Each row comes from the steps of one walk. Every step used is in the known rows, and no mark comes twice. Write the walk behind each row, first mark first.
Known rows
rafi-forod-tenafo-tuvat-vofemut: [ 1.53  2.62  5.65  1.65  4.63 -0.73  1.20  2.66 -1.69  4.57 -0.20  5.05
  0.92  5.12  2.42  4.48  4.56  4.43  1.10  1.33 -5.37  6.18]
rafi-forod-tenafo-tuvat: [ 0.12  2.92  4.78  1.05  3.63 -1.18  2.26  3.55 -0.49  4.36 -2.10  2.76
  0.20  3.33  0.78  3.82  0.62  6.61 -0.66  0.92 -5.37  5.91]
tenafo-forod-vofemut-tuvat-diti-zafes: [ 4.92  2.58  3.52 -0.66  4.00  1.33  0.41  3.50 -6.59  2.37 -1.84 -0.74
  1.75  5.39  3.30  4.33  2.21  5.16  3.12  1.91 -6.56  5.87]
rafi-forod: [ 1.12  1.13  3.96  0.68 -2.22 -1.38  0.90  4.15  0.60  2.38 -5.48  7.64
  1.14  1.60  0.58 -0.45 -1.41  4.31 -2.58  1.49 -4.51  0.84]
zafes-diti-forod: [ 1.10  2.39  1.68 -0.69 -4.90  0.05  0.12  6.44  0.08  3.21 -6.67  1.72
  1.85  4.67  1.33  3.84 -0.17  1.67 -0.09  2.04 -1.70  2.46]
vofemut-tuvat-diti-forod: [ 2.69  1.96  4.29  0.52  2.82  2.08 -1.80  4.83 -0.07  4.27 -2.30 -0.46
  0.83  4.59  3.31  1.30  1.23  4.20  0.13  0.94 -3.30  8.10]
tenafo-tuvat-vofemut-forod: [ 3.74  2.44  5.38  2.41  0.23  1.21  0.43  1.32 -2.36  4.39 -2.24  6.22
  1.01  3.10  3.12  2.32  3.76  1.25  0.41  0.07 -2.78  8.81]
vofemut-tuvat-diti-forod-tenafo: [ 1.56  3.66  5.67  0.18  6.28  0.70 -0.07  4.21  0.07  5.44 -0.47 -4.38
  0.45  6.25  2.54  3.40  1.32  6.78  0.57  0.49 -2.38  7.10]
zafes-diti: [ 1.35  1.07  4.94  1.28 -3.35 -2.52 -1.54  5.59  2.60  2.80 -7.32  5.74
  2.88  4.15  0.19  3.58 -0.31  1.19  1.14  1.38 -2.43 -0.71]
zafes-diti-forod-tenafo: [-0.04  3.91  3.22 -0.69 -1.18 -1.44  1.89  5.94  0.24  4.64 -5.03 -2.21
  1.50  6.40  0.76  5.70  0.13  4.13  0.25  1.58 -1.21  1.69]
zafes-diti-forod-rafi: [ 0.52  3.83 -1.63 -0.17 -6.28 -0.58 -0.70  5.65  0.91  3.10 -7.33 -0.22
  2.11  5.14  2.31  6.38 -0.61  0.93  1.28  1.71  1.01  2.47]
forod-rafi: [ 0.47  4.03  1.98  2.42 -3.00 -2.82  0.11  3.63  2.98  0.92 -5.52  5.04
  1.35  2.75  2.23  3.13 -1.22  0.53  0.68  0.94 -1.00  0.48]
vofemut-forod-tenafo-tuvat: [ 1.16  4.03  6.11  1.42  2.49 -0.81  3.06  1.64 -0.98  5.54 -2.08  0.11
 -0.13  3.46  0.80  3.51  0.18  5.76 -1.25 -0.53 -2.07  7.97]
vofemut-forod-diti: [ 1.21  1.98  4.70 -0.68 -0.69 -1.78 -0.20  3.20  1.11  5.16 -4.38  2.23
  2.81  2.11 -0.78  3.38 -1.53  5.66 -2.56 -0.04 -1.72  2.05]
tuvat-vofemut-forod: [ 3.38  1.93  5.92  1.54 -2.45 -0.52  0.78  1.43 -0.96  3.28 -3.51  7.43
  1.39  2.92  2.53 -0.08  1.91  1.30 -1.01  0.15 -1.05  3.33]
rafi-forod-tenafo-tuvat-diti-zafes: [ 2.48  2.83  5.82 -0.63  7.80 -1.79  1.93  5.48 -2.81  2.98 -2.13 -3.48
  0.16  7.07 -0.72  3.97  2.44  5.77  0.81  2.15 -8.59  5.61]
tenafo-tuvat-vofemut-forod-diti-zafes: [ 4.39  2.91  4.17 -0.16  2.40 -0.09  0.42  4.25 -4.77  3.37 -1.98 -0.16
  2.02  5.11  0.74  7.86  4.82  3.25  0.93  2.37 -5.30  7.45]
rafi-forod-tenafo-tuvat-diti: [ 0.53  2.13  6.26 -0.07  8.24 -1.29 -0.24  3.58  0.65  6.10 -1.07  0.30
  1.28  5.41  0.10  2.17  1.76  6.08  0.35 -0.12 -7.04  6.35]
forod-vofemut-tuvat-diti-zafes: [ 4.01  2.27  6.74  0.93  3.75  0.09 -0.54  3.35 -3.55  0.41 -2.23  1.76
  2.37  6.09  2.54  4.72  3.08  5.64  4.41  1.57 -4.24  2.85]
zafes-diti-tuvat-vofemut: [ 1.82  1.28  6.38  0.96 -1.84  0.34 -1.27  4.82  0.20  2.00 -3.99  6.33
  2.84  6.64  3.29  6.50  4.10 -0.18  4.88  1.09 -2.56  4.73]
rafi-forod-diti-tuvat: [-0.60  1.50  4.11 -1.64  0.90  0.26  0.53  5.07  0.67  3.39 -2.72  3.51
  2.23  3.42  0.54  6.03 -0.31  6.78 -0.69  0.77 -5.41  5.44]
vofemut-tuvat: [ 2.21  1.81  5.81  2.99 -0.34  0.00 -0.98  3.68  1.39  2.55 -3.80  6.19
  0.73  2.34  2.69  2.72 -0.27  4.34  0.38  1.75 -2.37  4.06]
tuvat-vofemut-forod-diti: [ 2.55  1.56  5.36 -0.27  0.46 -1.25 -1.31  2.37  0.11  5.34 -2.32  4.60
  3.37  3.44  0.95  4.19  2.16  3.40 -0.85  0.33 -1.70  2.39]

Which walk is each row?
[ 2.73  1.07  6.51 -0.16 -3.97  1.74 -0.06  2.79 -1.76  3.86 -4.60  4.51
  2.14  6.05  3.02  5.29  2.87  1.89  2.55 -0.41 -0.04  7.44]
zafes-diti-tuvat-vofemut-forod
[ 4.05  2.33  4.89 -0.68  0.02 -1.85  0.75  4.43 -3.37  2.26 -3.04  0.94
  2.59  5.14  0.21  5.73  2.77  3.37 -0.65  2.59 -3.53  1.82]
tuvat-vofemut-forod-diti-zafes
[ 0.60  2.37  6.30  0.09  2.76 -0.30 -0.74  4.52  1.04  2.30 -0.55  4.56
  3.33  5.34  2.60  7.66  4.18  2.00  2.88  0.88 -4.50  5.57]
forod-diti-tuvat-vofemut
[ 1.40  3.72  1.97  1.46 -4.94 -1.38  0.97  1.67  0.88  2.88 -5.83  3.16
  0.81  1.90  1.85  1.99 -2.64  2.87 -1.55 -0.48  1.57  3.21]
vofemut-forod-rafi
[ 2.70  2.62  2.89  1.12 -0.57  1.81  0.93  1.52 -4.18  3.99 -2.03  5.63
  1.55  1.91  4.56  4.39  0.46  6.13  1.81  0.84 -3.41  5.96]
tenafo-forod-vofemut-tuvat
[ 1.91  2.16  2.39 -0.05 -4.37  3.22 -0.56  3.34 -3.09  4.05 -4.52  2.98
  2.75  5.02  4.07  8.00  2.06  6.64  3.65  1.21  0.84  4.99]
zafes-diti-forod-vofemut-tuvat
[ 2.34  1.41  7.37  1.49  3.87  0.63 -2.27  1.37 -0.10  3.38 -1.46  5.51
  3.13  4.58  3.39  3.19  2.39  5.77  4.12 -0.70 -2.51  3.29]
forod-vofemut-tuvat-diti
[ 1.72  1.60  2.66 -1.58  0.31 -2.62  0.88  6.91 -1.75  1.36 -4.96  0.93
  2.14  3.80 -1.61  5.05 -0.34  6.16 -2.00  3.80 -6.79 -0.64]
rafi-forod-diti-zafes
[ 0.27  1.67  5.72  0.47 -2.92 -0.11  0.16  5.58  1.45  1.90 -5.83  3.94
  2.14  5.46  1.93  5.77  0.24  1.86  3.04  0.73 -2.53  4.67]
zafes-diti-tuvat
[ 1.75  1.81  6.02  1.57  5.71 -0.78 -1.78  4.28  2.12  3.50 -2.70  2.90
  2.10  4.31  1.01  1.20  2.23  0.51  1.97 -0.17 -6.79  6.92]
tenafo-tuvat-diti
[ 1.50  3.31  2.13  0.00 -1.16 -0.31  2.45  2.08 -3.54  2.67 -3.00  6.41
  2.42  1.56  2.90  1.64 -0.07  3.03  0.45  0.56 -4.89  2.25]
tenafo-forod-vofemut
[ 2.54  2.45  4.27 -1.58 -0.75 -2.18  1.56  5.12 -2.29  2.34 -5.40 -1.61
  1.88  3.49 -1.35  5.07 -1.02  5.44 -2.47  2.32 -3.41  1.34]
vofemut-forod-diti-zafes
[ 2.77  0.90  7.24  1.89  4.09 -0.40 -3.26  3.81  2.44  3.77 -2.93  3.42
  1.64  4.14  2.31  1.42  0.93  3.97  1.42  0.35 -3.73  4.72]
vofemut-tuvat-diti
[ 1.69  2.83  4.20 -0.35  1.28 -3.48  0.77  7.19 -0.05  0.29 -4.60  0.30
  2.39  4.21 -1.08  6.00  0.07  3.48 -0.11  3.59 -6.20 -0.75]
forod-diti-zafes
[ 0.08  3.07  2.34 -1.76  2.39  0.36  1.18  5.45 -0.98  4.49 -1.75 -0.36
  1.90  2.86  1.63  6.49 -0.65  3.76  0.21  0.86 -6.82  8.19]
tenafo-forod-diti-tuvat
[ 1.33  5.59  3.87  1.43  4.19  0.69  2.89  3.92 -2.65  3.81  0.92  0.02
  0.28  5.90  3.92  5.55  5.46  1.88  1.59  1.81 -4.07  8.81]
diti-forod-tenafo-tuvat-vofemut
[ 1.59  2.68  7.84 -0.42 -0.50  0.17  1.62  2.24 -1.74  5.05 -2.53  0.88
  1.74  7.85  2.44  7.30  3.09  4.29  3.15 -0.76  0.70  6.79]
zafes-diti-tuvat-vofemut-forod-tenafo
[ 1.81  3.74  2.89  1.34 -2.20  3.31  1.67  2.21 -3.67  2.43 -2.00  3.94
  1.28  3.22  5.04  4.86  1.57  6.63  1.70  1.20 -0.60  6.40]
diti-forod-vofemut-tuvat
[ 1.54  2.79  6.76  2.16  0.08  0.47  1.11  3.52 -0.10  0.11 -1.40  7.35
  1.38  4.97  4.07  3.70  3.88 -0.15  2.89  0.74 -3.97  6.12]
diti-tuvat-vofemut
[ 1.77  2.49  5.88  2.74 -0.82  0.90  0.09  1.26 -1.20  2.03 -2.44  8.14
  2.21  2.67  3.73  4.50  1.38  6.23  2.80  0.72 -1.20  2.90]
forod-vofemut-tuvat
[ 3.95  0.79  5.53 -0.40  2.74  1.12  0.06  3.22 -4.99  1.39 -2.84  2.75
  1.93  5.59  2.10  3.66  2.48  8.55  2.51  1.87 -5.13  2.94]
rafi-forod-vofemut-tuvat-diti-zafes
[ 0.43  5.46 -1.16  1.15 -4.12 -0.40  1.58  4.52  0.42  1.20 -5.01  0.97
  0.47  3.19  3.18  3.34 -1.05  1.07 -0.65  1.52 -0.41  3.78]
diti-forod-rafi
[ 3.28  1.72  4.11  0.03  4.10  1.79 -1.41  1.59 -3.04  5.27 -0.94  3.15
  2.67  3.66  3.89  2.63  1.56  5.41  2.86 -0.35 -4.75  6.31]
tenafo-forod-vofemut-tuvat-diti
[ 2.38  3.27  7.51  1.55  0.91 -2.11  2.38  0.90 -0.86  4.45 -1.63  3.59
  1.00  4.87  1.81  1.98  2.10  4.04 -0.80  0.05 -0.51  2.67]
tuvat-vofemut-forod-tenafo
[ 1.09  2.43  1.61 -1.26  1.80 -1.97 -0.60  5.41  0.22  5.37 -3.26  1.48
  2.76  1.88  0.30  4.16 -1.32  3.28 -1.80  1.62 -6.69  2.89]
tenafo-forod-diti
[ 2.65  3.38  0.97 -2.03  1.81 -2.26  1.51  7.38 -3.34  2.25 -3.88 -2.34
  1.85  3.33 -0.30  5.68 -0.64  3.24 -1.31  3.86 -8.46  2.07]
tenafo-forod-diti-zafes
[ 2.65  2.59  6.83  0.88 -2.00  1.72  2.30  1.45 -2.09  2.21 -2.13  5.63
  0.80  4.18  4.01  2.30  2.63  1.80  0.69 -0.66 -1.39  8.43]
diti-tuvat-vofemut-forod
[-0.17  2.60  5.53  0.44  1.29 -2.62  2.40  3.61  1.00  3.45 -3.46  3.84
  0.68  3.75 -0.06  1.51 -1.16  6.54 -2.18  1.13 -3.90 -0.01]
rafi-forod-tenafo
[ 1.54  2.81  3.10 -1.04  3.07  0.92 -0.04  4.69 -2.11  4.35  0.26  2.06
  2.78  4.45  3.32  7.16  3.13  1.77  1.84  1.06 -6.85  8.44]
tenafo-forod-diti-tuvat-vofemut
